What can hang from each mark
C: F L S
S: C M
U: Z
F: M
Z: N
M: F
Y: L
N: L
L: C M N

Known rows, with every way that one mark hangs from another
U{Z{N{L{C M{F}}}}}: [ 2.22  0.87  0.46 -2.89 -2.04  2.41  2.16  3.44  0.70  3.08 -0.33  0.56
  1.07 -2.52 -1.62 -0.48 -1.03 -0.82  1.79  0.43 -2.90 -1.36  0.83  0.46
 -2.26  1.66 -1.12  1.42 -3.26]
N{L{C{F S}}}: [-1.92  3.40  1.24 -1.59  0.21  2.94 -0.37  2.38 -2.84  1.17  3.50 -1.45
 -1.08 -1.95 -3.15  1.16  0.22 -1.92  1.32 -4.88 -0.93 -2.24  2.53  2.28
 -0.87 -3.21 -0.55  1.45  1.56]
Y{L{C{S} M}}: [-0.30  0.83  0.06 -2.26  0.56  0.71  2.66  3.17 -2.94  1.42  0.91 -2.52
  1.66 -0.40 -5.00  2.04 -1.81 -0.56  0.01 -3.26 -0.56 -2.84  3.26  0.39
  0.61 -1.12 -2.30  2.44 -0.08]
S{C}: [ 0.00  1.15  3.33  2.31 -1.75  3.67 -0.04  1.83 -1.79  2.18  0.74 -1.13
  0.34 -3.19 -2.29  1.25 -0.24 -1.19 -0.15 -4.88 -1.61  0.19  3.35  0.48
 -1.33 -3.38 -0.11  2.06  0.82]
U{Z{N{L{C{F} M}}}}: [ 0.68  0.53 -0.16 -2.04 -1.52  1.63  2.68  4.75 -1.04  3.65 -0.19  1.00
 -0.25 -3.22 -0.78 -1.18 -1.08  1.17  0.26 -1.49 -1.24 -2.52  1.54  0.60
 -1.92  0.74  0.65 -0.02 -1.60]
C{F L S{M}}: [-1.36  1.53  1.65 -0.54 -2.64  1.99 -0.54  1.91 -2.87  1.99  0.32 -1.93
 -2.40 -2.04 -0.29  0.27 -1.92 -1.92 -0.02 -7.43  0.58 -2.02  0.57  0.29
  1.03 -4.14  0.02  2.32  0.02]
Z{N{L{C{S} M{F}}}}: [ 2.05  2.64  0.99 -2.27 -1.72  2.48  0.87  3.77  0.26  0.41  0.85 -0.58
  0.90 -1.05 -3.19  1.23 -1.28 -1.81  0.97 -3.30 -2.24 -1.67  1.29  2.22
 -0.60  0.46  0.16  2.44 -1.58]
Y{L{M}}: [-0.88 -1.33  1.59 -0.09 -0.68 -0.38  2.96  3.35 -3.16  3.27 -1.58 -3.01
  0.96 -1.71 -3.35  1.17 -1.41  0.80 -0.99 -2.32  0.45 -0.31  3.46 -0.65
  1.36 -0.44 -0.50  1.98 -1.33]
S{M}: [ 0.30 -0.84  2.94  0.65 -1.22  1.57  0.30  2.26 -2.20  2.52 -1.39 -1.98
 -0.76 -3.37  0.21  0.78 -1.95 -0.93  1.02 -4.69 -0.95  0.03  1.68 -1.01
  1.01 -2.79 -0.89  2.53 -1.72]
S{C M{F}}: [ 1.41  1.15  3.76  1.53 -1.44  3.60 -0.84  1.89 -0.52  2.46  2.31 -1.08
 -1.93 -3.36 -0.53  1.55 -0.44 -1.54  0.43 -4.91 -3.09  1.03  1.34  0.01
 -2.16 -2.68 -0.60  2.44 -2.64]
N{L}: [-1.50  0.35  2.50  0.69 -1.48  2.33  0.10  1.89 -2.43  1.92 -0.75 -2.31
  0.31 -2.95 -1.15  0.69  0.14 -1.53  0.84 -2.51 -0.47  0.46  2.25  0.53
  1.10 -2.01  0.14  1.98  0.11]
Y{L{C{F S}}}: [-1.71  2.23  1.47 -2.10  0.71  0.87  0.55  2.48 -3.88  2.57  4.16 -3.03
 -0.03 -0.41 -4.58  1.73  0.53 -0.65  1.03 -5.36  0.35 -3.02  3.67  2.05
 -0.94 -3.43 -1.23  0.27  1.38]
L{C M{F} N}: [ 0.77  1.17  0.93 -3.23 -1.08  1.21  3.95  1.72  0.20  2.36  1.25 -2.14
  0.52 -2.90 -2.58  1.45 -0.77 -0.55  3.08 -1.79 -2.62  0.64  3.90  0.72
 -4.49 -0.29 -2.36  3.95 -1.57]
U{Z}: [-0.45 -0.02  2.34 -0.92 -2.04  2.13  1.08  1.72 -1.93  3.76 -1.51 -1.12
  1.29 -3.06 -1.79 -0.68 -1.27 -2.12  2.22 -1.43 -1.07 -0.91  2.47 -1.41
 -0.95 -2.90 -2.20  1.68 -0.89]
U{Z{N{L{C M}}}}: [ 1.77  0.10 -0.39 -2.06 -1.80  2.34  2.95  3.76 -0.30  2.56 -1.83  0.74
  1.72 -2.82 -0.99 -0.68 -1.97  0.35  0.77 -0.28 -2.09 -2.10  0.88 -0.17
 -0.73  1.52 -0.75  1.14 -1.69]
F{M}: [-2.97 -1.79  3.71  1.20 -1.68  0.13  1.38  2.72 -2.94  2.47 -1.13 -2.53
  0.53 -2.21 -0.84 -0.61  0.55 -0.91  0.48 -4.05 -1.47  1.19  2.90 -0.83
  0.33 -1.80 -0.94  1.65 -0.49]
U{Z{N{L{M}}}}: [ 1.32 -0.19  0.93 -0.61 -2.99  1.51  2.54  4.13 -0.51  2.82 -3.45  0.38
  1.04 -2.76 -0.41 -1.22 -2.08 -0.11  0.02 -0.58 -0.65 -1.15  0.57 -0.74
  0.47  1.05  0.55  0.91 -2.24]
C{F L{M N}}: [-2.15  0.75  0.20 -1.32 -3.13  0.21  3.75  2.20 -1.52  3.00 -1.37 -2.48
 -1.40 -3.04 -0.73 -0.21 -1.31  0.86  0.15 -4.31  1.02 -0.04  3.19  0.43
 -2.07 -1.32  0.83  2.75  0.66]
Z{N{L{C{S}}}}: [ 1.10  2.90  1.55 -1.18 -1.91  3.25 -0.18  2.45 -0.81  0.33  0.76 -1.05
  1.76 -1.06 -2.24  1.18 -0.17 -1.86  1.66 -4.75 -1.03 -2.53  1.46  2.73
  0.62 -1.27  0.48  1.11  1.10]

Rows
[ 2.76  2.51  0.51 -2.36 -1.60  3.25  0.73  2.62  0.11  1.49  0.59  0.57
  0.33 -1.81  0.14  0.15 -1.82 -1.86  2.20 -2.94 -1.87 -3.81 -1.20  0.47
  0.26 -0.91 -1.24  0.75 -1.78] => U{Z{N{L{C{S{M}}}}}}
[ 0.14  1.84  1.09  1.12 -3.52  3.57  2.18 -0.09  0.35  1.82  0.64 -1.92
 -1.47 -3.51  1.33  1.32 -0.55 -0.36  0.46 -5.08 -1.07  0.27  1.07  0.32
 -1.71 -2.05 -0.10  2.66  0.40] => S{C{L{N}} M}
[ 2.42  2.88  0.25 -3.41 -2.11  3.02  1.52  3.46  0.90  1.62  0.69  0.83
  1.12 -1.13 -2.63  0.28 -1.72 -2.51  1.83 -0.77 -2.71 -2.72  0.13  1.02
 -1.98  0.63 -1.50  1.89 -2.75] => U{Z{N{L{C{S} M{F}}}}}
[ 0.49  3.26  1.58 -2.25 -3.76  2.43  1.18 -0.31  0.54  1.35  0.92 -3.16
 -1.25 -1.46 -0.04  1.26 -1.08 -3.35  3.04 -5.05 -0.49 -0.34  0.37  0.87
 -1.55 -2.67 -1.53  3.84 -1.35] => C{L{N} S{M{F}}}
[-0.52 -0.07  1.01 -1.24 -1.31 -0.95  5.16  2.48 -1.87  3.00 -0.71 -3.81
  0.97 -1.62 -2.68  1.39 -0.62  1.21  0.60 -1.59  1.00  0.22  3.63  0.20
 -0.72  0.20 -0.46  1.94 -0.81] => Y{L{M N}}
[-1.04  0.64 -0.07 -2.91  0.49 -1.00  5.04  3.09 -2.35  3.56  2.42 -3.42
 -0.41 -2.02 -2.97  1.55  0.32  2.54  1.12 -2.71  0.26 -1.11  4.47  1.25
 -3.20 -0.14 -0.64  0.91 -0.04] => Y{L{C{F} M N}}
[-0.51  0.35  2.03 -0.53 -1.46  1.97  0.99  2.90 -1.36  2.20 -0.58 -1.56
 -0.68 -2.90 -2.21  0.68 -0.97 -1.44  0.28 -1.01 -1.70  1.47  1.86 -0.04
 -0.20 -0.12 -0.39  3.29 -2.74] => N{L{M{F}}}
[-0.10  0.46  1.71  2.18 -2.97  4.27 -0.24  0.97 -1.01  1.97 -0.34 -0.93
 -1.27 -3.36  0.74  1.11 -1.28 -0.81 -1.16 -5.95 -1.47 -0.31  0.84 -0.48
  0.39 -2.56 -0.03  2.62 -0.06] => S{C{L} M}
[ 0.56  3.07  1.52 -2.29  0.13  3.76 -0.96  1.42 -0.95  0.66  3.32 -1.43
 -1.26 -1.92 -1.37  2.14 -0.50 -3.11  2.34 -3.44 -2.92 -0.99  0.31  1.25
 -0.31 -2.13 -2.28  3.07 -2.28] => N{L{C{S{M{F}}}}}
[ 0.44  1.44  2.47  1.39 -3.27  4.48 -0.87  0.70 -0.01  2.40  1.08 -1.23
 -2.15 -3.28  0.37  1.23 -0.38 -1.80 -0.30 -5.16 -2.55  0.58  0.52  0.09
 -1.38 -2.17 -0.33  2.80 -1.67] => S{C{L} M{F}}
[ 0.38  0.17  0.51 -0.85 -1.08  1.22  1.72  4.83 -1.68  2.29  0.12 -0.32
 -0.45 -2.93 -1.20  0.22 -0.58  1.98 -0.53 -4.07 -0.87 -1.70  2.35  1.90
 -0.70  0.64  2.30  0.54 -0.45] => Z{N{L{C{F} M}}}
[ 3.31  3.15  1.35 -3.24 -1.83  3.56 -0.23  2.43  0.93  1.91  2.06  0.29
 -0.32 -1.46 -0.19  0.31 -0.93 -3.02  3.10 -2.30 -2.85 -2.78 -1.48  0.91
 -1.29 -0.64 -1.68  0.97 -3.52] => U{Z{N{L{C{S{M{F}}}}}}}
[ 1.01  0.80  1.74 -0.49 -1.56  2.66  0.44  2.65 -0.92  1.64 -0.18 -1.24
  1.48 -2.52 -1.00  0.44  0.68 -0.17  1.41 -3.53 -1.25 -1.40  1.99  2.24
  0.21 -0.18  1.01  0.66  0.46] => Z{N{L{C}}}
[ 0.00  0.73  3.30  2.38 -1.01  2.69 -0.30  3.10 -2.39  3.25  2.43 -0.63
 -3.41 -3.94  0.04  1.16 -0.51  0.49 -0.90 -6.68 -1.26 -0.07  2.01  0.06
 -1.75 -3.54  1.13  0.89 -1.04] => S{C{F} M}
[ 1.82  0.67  1.18 -1.76 -1.89  2.22  1.34  3.75  0.23  1.90 -0.06 -0.81
  0.67 -2.46 -1.86  0.77 -0.34 -0.06  0.80 -1.99 -2.60 -0.22  1.79  1.72
 -1.03  1.59  0.53  1.86 -2.20] => Z{N{L{C M{F}}}}
[-0.55  2.62  0.15 -3.19 -0.48  0.81  4.09  2.61 -1.81  1.38  2.40 -1.80
 -0.53 -1.93 -3.43  1.49 -1.79 -0.24  1.83 -4.94 -0.65 -2.19  4.01  1.45
 -3.65 -2.23 -1.22  2.94  0.98] => L{C{F S} M N}
[-3.53 -0.02  1.62 -1.85  0.22 -1.86  4.21  2.50 -2.78  3.67  3.85 -4.23
 -0.54 -1.43 -1.36  0.42  3.52  2.08  1.63 -3.76 -0.39 -0.35  3.98  1.25
 -3.23 -0.37 -0.99 -0.48  0.73] => Y{L{C{F{M}} N}}
[ 0.69  3.03  0.20 -4.25 -0.33  0.33  4.14  1.64 -0.55  1.71  3.33 -3.49
  1.08 -0.03 -5.00  2.61 -0.28 -1.13  2.64 -1.98 -0.89 -1.09  3.40  1.84
 -3.14 -0.32 -2.83  3.03 -1.02] => Y{L{C{S} M{F} N}}
[ 1.28  3.36  1.35 -3.88 -0.19  1.20  2.48  0.66 -0.42  2.07  4.75 -4.01
 -0.53 -0.35 -2.18  2.90  0.46 -1.57  3.78 -3.45 -1.30 -1.53  1.67  1.88
 -2.74 -1.47 -2.98  2.08 -1.87] => Y{L{C{S{M{F}}} N}}
[ 0.19  3.37  1.17 -2.78 -1.10  2.26  2.64  0.53 -1.07  0.68  2.19 -2.60
  1.53 -1.47 -3.26  1.96 -0.64 -2.33  3.98 -4.26 -1.06 -1.95  3.61  1.83
 -2.68 -3.21 -2.39  2.95  1.93] => L{C{S} N}
[ 1.32 -0.16  0.32 -0.84 -1.51  1.91  2.09  3.99 -0.69  1.59 -1.66 -0.58
  1.30 -2.58 -1.22  0.67 -1.40  0.84 -0.08 -2.61 -1.59 -1.28  2.04  1.41
  0.51  1.36  0.89  1.74 -0.62] => Z{N{L{C M}}}
[-1.79  0.25  0.13 -1.10  0.46  1.64  1.77  3.74 -2.88  2.19  0.96 -0.85
 -1.32 -3.64 -2.01  0.88 -0.79  0.97 -0.40 -2.95 -1.51 -0.70  2.99  0.54
 -1.09 -0.68  0.11  2.06 -0.25] => N{L{C{F} M}}
[ 1.64  0.29  2.45 -0.18 -3.02  1.26  1.03  4.18 -0.04  2.25 -1.57 -1.13
  0.20 -2.24 -1.29  0.32 -0.62 -0.45  0.07 -2.32 -1.21  0.80  1.38  1.22
  0.08  1.17  1.83  1.75 -2.89] => Z{N{L{M{F}}}}
[ 0.16  2.38  0.90 -0.05 -3.86  3.16  2.99  0.80  1.17  2.03  0.45 -1.72
 -0.84 -2.67 -1.47  1.13 -0.43 -0.95  0.09 -3.10 -1.82  1.28  2.56  1.01
 -3.98 -0.61 -0.28  3.82 -0.39] => S{C{L{M{F} N}}}
